Every row comes from one small tree of marks. The marks that hang from a mark follow it in brackets, in alphabetical order. Every link used is in the known rows. Which tree was each row made from?
Known rows:
F[R[U] Y]: [-2.421  0.000 -0.550 -1.175  2.768  1.661  1.122  1.629 -3.976 -0.149
 -2.503  0.278 -0.008 -2.082  1.771  0.541 -0.595  2.209  0.951]
U[G[J] Y]: [ 2.065 -1.145  1.454  2.839 -2.263 -0.538 -1.398 -1.537  2.686 -1.261
  0.717  0.902  1.210  4.805 -1.177 -2.611  0.981 -1.364 -0.498]
F[R[H U] Y]: [-1.977  0.487 -1.062 -2.079  3.927  1.169  0.262  1.783 -4.738  0.064
 -2.079  0.006 -0.902 -4.144  1.462  1.842 -0.357  2.627  0.864]
G[J[U[Y]]]: [-0.444 -0.816  0.743  2.011 -3.171 -0.218 -0.602 -2.080  4.781  0.253
 -0.412 -1.426 -0.132  5.076 -0.864 -1.428  2.133 -3.625 -1.515]
U[Y]: [ 1.327 -1.568  1.440  0.910 -1.046 -1.310 -1.414 -3.400  3.905 -0.064
  0.176  0.966  0.053  4.216  0.246 -2.606  0.117  0.079 -0.165]
R[H[F]]: [ 0.925  1.009 -0.588 -1.514 -0.086 -0.305 -1.382 -0.867 -0.196  1.307
  0.698 -1.360 -0.677 -2.649 -0.372  2.242 -1.235  1.429 -0.717]
J[U[G H Y]]: [ 2.931 -2.933  0.570  0.687 -2.335 -1.664 -1.213 -2.992  7.574  0.417
  0.843 -0.097  0.850  7.241 -0.556 -2.448  1.843 -2.137 -0.755]
F[R Y]: [-2.432  0.770 -0.547 -0.779  1.024  0.914  0.080  0.862 -1.966  1.042
 -2.774 -0.422 -0.382 -2.451  0.420  0.575 -1.119  1.470  0.882]
H[F[R Y]]: [-1.379  1.699 -0.484 -1.208  0.163  0.999  0.231  1.472 -4.258  1.390
 -0.946 -1.181 -0.298 -4.258  0.093  2.158 -2.836  3.776  1.061]
G[J[U]]: [-1.297 -0.157 -0.135  1.374 -3.397  0.760  0.007 -1.183  4.179  0.747
 -1.183 -2.264  0.128  3.590 -0.784 -0.256  2.172 -4.587 -2.086]
R[Y]: [-0.885  0.098  0.349 -0.694  0.208  0.235  0.193 -0.620  0.553  1.052
 -0.326 -0.473 -0.831 -0.416  1.422 -1.445  0.746 -0.913  0.542]
J[U[G H[F[R]] Y]]: [ 2.843 -1.837  0.273  0.339 -2.206 -0.970 -1.053 -1.692  3.873  0.752
  1.694 -0.397  0.615  4.249 -1.277 -0.421  0.245  1.175 -0.001]
F[R]: [-0.667  0.189 -0.636 -0.117 -0.480  0.912 -0.496 -1.026  0.249  0.915
 -1.174  0.024  0.352 -0.523 -0.791  0.525 -0.143  1.453 -0.547]
F[R[Y] U[G[J] H]]: [-2.314  0.723 -0.143  1.447  1.570 -0.896  1.383  1.099 -2.123 -0.557
 -0.187  1.336 -0.541 -1.478 -0.341 -0.470  0.792 -0.884 -0.127]
F[R[H] U[G[J]] Y]: [-2.934  1.942 -0.854  0.670  2.749  0.087  0.343  3.480 -5.367 -1.810
 -1.591 -0.670 -1.103 -4.843 -0.127  1.397 -0.588  0.061 -0.282]
U[H[F Y]]: [ 0.564  0.356  0.473 -1.575 -1.277 -0.438  0.772 -1.702  2.655  2.202
  0.373  1.474  0.239 -0.307  0.160 -0.186 -1.185 -0.260  1.456]
H[F[R U] Y]: [-1.453  2.353  0.327 -1.286  0.001  1.965  1.830  2.303 -5.159 -0.766
  0.902 -0.284 -1.111 -5.688  0.482  1.279 -2.344  2.906  2.005]
U[G Y]: [ 3.332 -1.813  1.345  1.521 -1.404 -0.728 -1.717 -1.951  3.215 -1.262
  1.064  0.945  1.205  4.783 -0.362 -2.917  0.281  0.407 -0.020]

Which tree is each row?
[ 0.001 -1.252  0.273 -0.079  1.398  0.715  0.055 -1.122 -1.465 -0.701
 -0.250  1.364  0.352  1.406  0.724 -0.529  0.330  3.025  0.191] | F[R[U[Y]]]
[ 0.199 -1.191  1.315  2.814 -0.193 -3.035  0.026 -2.182  3.523 -1.715
  0.432  2.208  0.431  4.707 -0.001 -2.933  0.654 -2.977 -1.226] | F[U[G[J] H Y]]
[-0.928  2.041 -0.039 -0.468  1.664 -0.346  0.078  2.191 -4.611 -0.259
  1.747 -1.393 -1.950 -5.335  0.556  1.535 -0.309  0.491  0.149] | R[H[F[U[G[J]]]] Y]
[-0.133  0.859 -0.466  0.920 -0.826 -0.480  0.267  0.869 -0.953  1.505
 -0.464  1.069  1.274 -0.723 -1.645  1.168 -1.250  0.358  0.314] | U[G[J] H[F[R Y]]]
[-0.905 -0.053 -0.247  0.999 -3.228 -0.406  0.179 -1.750  4.556  1.923
 -0.496 -1.355  0.281  3.233 -1.128  0.508  1.247 -3.698 -1.780] | G[J[U[H[F]]]]
[ 1.517 -0.297 -0.097 -0.406 -0.438 -1.124 -0.108 -0.203  1.391  1.417
 -0.041  0.838  1.389  0.687 -0.147 -0.057 -1.745  0.376  0.523] | U[G H[F[Y]]]
[-1.519  0.690 -1.097 -0.831  3.159  1.680  0.292  2.998 -5.473 -0.770
 -1.606  0.038 -0.158 -3.648  0.564  1.781  0.121  1.676  0.655] | F[R[H U[G[J]]] Y]
[-2.030  1.539 -0.491 -1.028  2.092  0.595  0.529  1.092 -3.050 -1.192
 -0.236  0.080 -1.824 -5.049  0.153  1.065 -0.211  0.779  0.287] | F[R[H[Y]] U]
[ 2.371 -0.461  0.551  0.220  1.364  0.172 -0.768  0.468 -3.024 -1.713
  2.551  0.489  0.393  0.247  0.339  0.946  0.149  2.345 -0.092] | R[H[F] U[G[J] Y]]
[-1.346  1.795 -0.506  0.585  1.182  1.149  0.579  2.598 -3.940 -2.231
  0.236  0.020 -0.937 -4.594 -0.934  1.061  0.494 -0.309  0.056] | F[R[H[Y]] U[G[J]]]
[ 1.971 -2.090 -0.517 -0.004 -2.569 -0.452 -0.571 -1.911  7.055  0.953
  0.036 -1.148  1.130  5.591 -0.434 -1.053  1.866 -3.333 -1.516] | J[U[G H]]
[-0.825  0.094  0.545  1.361 -0.482 -0.826  1.482 -0.134  2.080 -1.412
 -0.141  1.541  0.381  1.466  0.237 -1.920  0.678 -4.407 -0.384] | F[U[G[J] H[Y]]]
[ 1.413  0.637  0.412  0.530 -2.447  0.341  0.867  0.178  1.447  0.957
  0.987  1.529  1.263  0.257 -1.321 -0.201 -0.292 -1.726  1.177] | U[G[J] H[F Y]]
[-0.157  1.630 -0.099 -1.412  2.181 -0.429 -0.143  1.972 -4.350 -0.304
  1.985 -1.445 -1.906 -5.416  1.163  1.292 -0.718  1.608  0.532] | R[H[F[U[G]]] Y]
[ 2.123 -1.409 -0.490 -0.411 -2.750 -0.230 -0.355 -1.108  4.811  1.229
  0.967 -1.588  1.087  3.821 -0.657  0.170  0.586 -1.384 -1.010] | J[U[G H[F]]]
[ 0.899 -0.692 -0.841 -0.782 -1.619  0.187 -0.076  0.408  2.154  1.397
  0.078 -1.574  0.606  1.463 -0.753  0.908 -0.148  0.013 -0.087] | J[U[G H[F[R Y]]]]
[ 1.416 -1.766  0.532 -0.969  2.520 -0.642 -1.014 -2.025  0.496 -1.097
  0.819  1.123 -0.455  1.847  1.715 -0.610  1.109  1.157 -0.411] | R[H U[Y]]
[-2.211  0.278 -0.493  0.267  2.572 -1.204  1.067  1.536 -2.035 -0.808
 -1.903  1.186 -0.123 -1.687  0.688 -0.434 -1.212  0.173  0.294] | F[R U[G H] Y]
[ 2.295  0.388 -0.205 -2.546  1.697  2.529  0.565  2.389 -4.364 -1.557
  2.239  0.051  0.214 -3.667  1.356  1.576 -0.335  2.432  1.591] | R[H[F Y] U[G]]
